Known rows, with every step that occurs:
j/x/w/f: [ 1.04  0.02  1.46 -0.90 -1.34 -2.85 -1.45 -1.34 -0.49  2.16 -0.77  0.77
  0.08 -0.96 -5.02 -0.45  0.61 -3.25  1.21  0.52 -2.31]
j/x/s: [ 2.10  0.76 -1.74  0.14 -0.61 -1.67 -3.19 -5.29 -0.50 -0.05 -0.59  0.46
  0.08 -0.83 -3.29  0.13  1.39 -3.10  3.16 -0.51  0.00]
w/f/b/x: [-0.87  0.12  2.65  1.09 -2.02 -0.33  2.02  2.04 -0.82  0.38 -0.37 -3.15
  0.09 -0.48  0.05  2.16  0.96  2.71 -0.42  0.42 -1.23]
v/s: [ 1.38 -1.52 -0.65 -1.36  0.44 -1.61  0.67 -3.24  0.41 -0.59 -0.42 -2.57
 -0.39 -1.37 -0.45  1.24  0.15  0.10  0.92 -1.54  2.26]
j/x/s/a: [ 2.14  0.88 -1.62 -0.17 -0.72 -0.62 -3.24 -6.59 -0.63  0.44 -0.55  1.89
  0.22 -0.27 -3.69  0.31  1.17 -2.39  3.68  0.16 -0.35]
v/w/f/b/x/s: [-0.59  0.06  0.79 -1.10 -0.27 -0.68  3.72  0.78 -0.38  0.26  0.02 -0.82
 -0.31  0.89  0.69  2.64 -2.33  1.05 -0.07 -1.19 -0.61]
f/b/x/w/v/s: [ 0.78  0.02  1.54  1.32 -3.54  0.66  1.00  2.79  0.11 -0.03 -0.56 -1.58
  1.57  0.11  1.04  0.39  2.80  4.14 -1.59  0.87  0.63]
f/b/x/s/a: [ 0.96  1.43 -0.34  2.27 -3.11  2.12 -0.34 -0.29 -0.49 -0.40 -0.64 -1.32
  1.21  1.24  1.36  1.43  3.03  4.72 -0.16  0.56  0.10]
a/s/v: [-0.35 -0.09  0.29  1.70  1.34  0.28 -0.32  3.26  0.38 -0.89  0.34  1.63
 -2.36 -0.48 -0.51 -1.31  1.57 -0.74  0.18  0.31 -2.19]
f/w: [ 0.75  1.50 -1.80  0.02 -0.54 -0.44 -3.02 -2.94 -0.54  2.06 -0.57 -2.46
 -0.08  1.07 -2.07 -2.45  1.28 -0.27 -1.74 -1.10  1.05]
a/s: [ 0.97  0.51 -0.38  2.45  0.96 -0.71 -1.51  1.68 -0.08 -0.41  0.20 -0.72
 -2.51  0.38 -1.62 -0.30  2.67 -0.37  0.84 -0.19 -3.04]
j/x/b: [ 1.55  0.66  0.35  0.05 -0.46 -1.23 -3.03 -2.15 -0.77  3.42 -0.17 -0.43
  0.77 -0.52 -3.68  0.27  3.01 -2.53  0.60  0.26  0.24]
f/w/x/s: [ 0.99  0.69 -2.56  0.69  1.43  0.59 -2.95 -4.39 -0.55  1.03 -0.23 -1.44
  0.79  1.51 -0.75 -2.81 -0.52 -0.87 -0.81 -0.18  2.13]
b/x/w: [-0.15 -0.01  0.25  1.83 -3.26  0.05 -3.01  2.02  0.02 -0.07 -0.37 -2.95
  1.09  0.77  1.85  0.04  1.66  1.50 -0.74  0.89 -0.63]
a/s/v/w: [-0.37 -0.08  0.15  0.70  1.99 -0.03  1.21  3.77  0.53 -0.59  0.51  2.38
 -2.60  0.19  0.06 -0.90  0.18 -0.96  0.04 -0.34 -2.17]
a/s/v/w/f/b/x: [-0.80 -0.60  1.71  1.44  0.78  0.47  2.84  5.75  0.31 -0.56  0.40  1.72
 -2.27  0.55  1.57  0.06  0.01  0.90 -0.18 -0.15 -1.90]
w/v/s: [ 0.13 -1.73  0.90 -1.28  0.12 -0.96 -0.43 -1.99  0.54 -2.08  0.76 -0.68
  0.71 -3.02 -0.97 -0.25  0.72 -0.98  1.07  0.74  2.79]
x/s/v/w: [-1.32 -0.36 -2.19 -1.43  0.71  0.96  0.25 -2.82  0.25 -2.11  0.06  2.46
  0.32 -0.85  0.47  0.53 -2.96 -1.53  0.55 -0.33  1.37]
v/w/x/s/a: [ 0.94  0.52 -1.96 -1.24  3.21  0.21  0.23 -3.04  0.07  0.09  0.56  1.43
  0.29  1.68  0.21  0.16 -2.56 -1.04  1.11 -0.45 -0.57]
a/s/v/w/f/b: [-0.77 -0.31  1.43  0.72  1.53  0.10  3.17  4.81  0.28 -0.22  0.37  2.51
 -2.51  0.13 -0.20 -0.24 -0.20  0.14 -0.35 -0.21 -2.43]

Rows:
[-0.70  0.21  0.66 -2.20  1.41 -1.92  2.51 -0.05 -0.24  0.98  0.26 -0.89
 -1.04  0.22 -1.12  1.76 -2.53 -1.10  0.06 -1.40 -1.71] | v/w/f
[-0.92 -0.50 -1.12  1.26 -1.88  1.45 -1.55 -0.02  0.17 -2.26  0.11 -1.37
  0.79  0.40  4.63  1.10 -0.70  0.97  0.89 -0.11  2.09] | b/x/s/v/w
[ 0.00 -0.05 -1.54  2.46 -2.56  1.06 -3.30 -1.52 -0.28 -2.16 -0.13 -3.49
  0.84  0.49  3.45  1.58  1.02  1.39  1.38  0.03  1.43] | b/x/s
[-1.68 -0.58 -0.92 -1.51  0.27  1.07  2.30 -1.67 -0.02 -1.73 -0.03  2.66
  0.38 -0.90  0.25  1.38 -3.21 -0.51  0.17 -0.16  1.15] | x/s/v/w/f/b
[-1.54 -1.04 -0.18  1.07 -1.82  1.30 -0.32  0.29 -0.02 -2.16  0.15 -1.47
  0.68  0.12  4.45  1.75 -1.71  0.87  0.96  0.12  1.83] | b/x/s/v/w/f
[ 0.07 -0.21 -1.74  0.76  3.03  1.25 -1.94 -2.68  0.16 -1.72  0.43  0.94
  1.18 -0.55  0.92 -1.42 -1.23 -1.63  0.98  1.29  0.82] | w/x/s/v
[ 1.20  1.90  0.39  2.54 -2.89  0.80 -0.44  2.26 -0.29  0.30 -0.63 -3.05
  0.83  0.86  1.46  0.65  4.37  4.50 -1.11  0.01 -0.51] | f/b/x
[-0.50 -0.67  0.65  0.96  3.05  0.82  1.25  4.27  0.38  0.45  0.91  2.57
 -1.74  0.59  0.67 -0.90 -0.14 -1.06 -0.67  0.37 -1.39] | a/s/v/w/x/b
[-0.91  0.22 -0.16 -1.66  3.06  0.38  0.96  1.38  0.82 -0.08  0.55  2.40
  0.15 -0.47  1.43 -1.94 -1.92 -1.49 -0.77 -0.06  0.10] | s/v/w/x
[-2.24 -0.30  1.14 -2.49  1.53 -0.29  2.64  1.75  0.44  0.00  0.37  2.18
 -0.50 -1.24  0.38 -0.32 -2.89 -1.38 -0.89 -0.32 -0.18] | s/v/w/f
[-1.02 -0.80  1.65  1.38 -3.20 -0.11 -1.54  2.52 -0.25  0.04 -0.27 -3.18
  0.89  0.35  1.71  1.00  0.34  1.17 -0.66  1.14 -0.91] | b/x/w/f
[-0.39  0.41  1.37 -1.09 -0.17 -1.08  3.66  1.88 -0.31  0.98  0.03 -1.34
 -0.57  0.94  0.49  2.13 -1.54  1.21 -0.58 -1.29 -1.20] | v/w/f/b/x
[ 0.28  1.00 -0.17  1.42 -2.36  1.68  1.23  1.80 -0.05 -0.70 -0.48 -0.69
  1.04  0.87  2.70  1.10  1.55  3.95 -0.85 -0.19  0.81] | f/b/x/s/v/w
[-1.40 -0.15  0.21 -1.72  3.01  0.97  1.13  1.81  0.60  0.95  0.78  2.58
  0.69 -0.40  1.41 -1.36 -1.93 -1.41 -1.62  0.37  0.76] | s/v/w/x/b
[ 0.64  0.54 -1.12  0.56  1.51  0.91 -3.03 -2.15 -0.73  3.48  0.09 -2.14
  1.26  1.73 -1.04 -2.77  0.73 -0.47 -2.60  0.35  2.24] | f/w/x/b
[-1.03 -0.64  1.13  0.49  1.88 -0.26  2.25  4.13  0.35 -0.48  0.56  2.29
 -2.74 -0.04 -0.12 -0.36 -0.75 -1.03  0.11 -0.27 -2.36] | a/s/v/w/f
[ 1.98  0.79  0.13 -0.50 -1.33 -2.60 -2.87 -1.78 -0.21  2.12 -0.84  0.99
  0.35 -0.56 -4.70 -1.33  1.91 -3.03  1.06  0.34 -2.12] | j/x/w
[-0.43 -1.69  1.20 -1.99 -1.21 -0.34 -0.54 -1.15  0.43 -0.05  0.08  2.16
  1.63 -1.51 -3.20 -0.80 -0.56 -0.76 -0.77  2.21 -0.07] | x/w/v/s/a
[ 0.46 -0.62 -0.34 -1.06 -0.44 -0.46 -1.48 -3.10 -0.05  0.49  0.05 -1.42
  0.54 -0.61 -1.45 -2.52  0.25 -0.64 -1.10 -0.28  3.92] | f/w/v/s
[ 0.79  0.10  1.60  1.02 -3.54  1.38  0.93  1.92  0.01  0.28 -0.55 -0.48
  1.73  0.52  0.81  0.46  2.72  4.64 -1.30  1.35  0.41] | f/b/x/w/v/s/a
[-1.31  0.46 -0.26 -2.09  1.63 -0.01  1.14  1.40  0.72 -0.05  0.29  2.31
 -0.32 -0.78  0.63 -1.20 -1.47 -1.31 -1.02 -0.57 -0.01] | s/v/w
[ 0.94  0.48 -2.03 -1.02  3.27 -0.50  0.23 -2.14  0.17 -0.19  0.52  0.41
  0.15  1.30  0.56  0.15 -2.43 -1.57  0.76 -0.90 -0.30] | v/w/x/s
[ 1.43 -1.31 -0.50 -1.83  0.49 -0.18  0.64 -5.10  0.23  0.13 -0.37 -0.55
 -0.13 -0.60 -0.99  1.29 -0.03  1.06  1.48 -0.55  1.73] | v/s/a
[-2.04 -0.17  1.71 -1.49  0.27  0.44  3.31  3.37  0.42 -0.08  0.20  1.58
 -0.09 -0.63  1.96  0.05 -2.02  0.55 -1.26 -0.22  0.21] | s/v/w/f/b/x
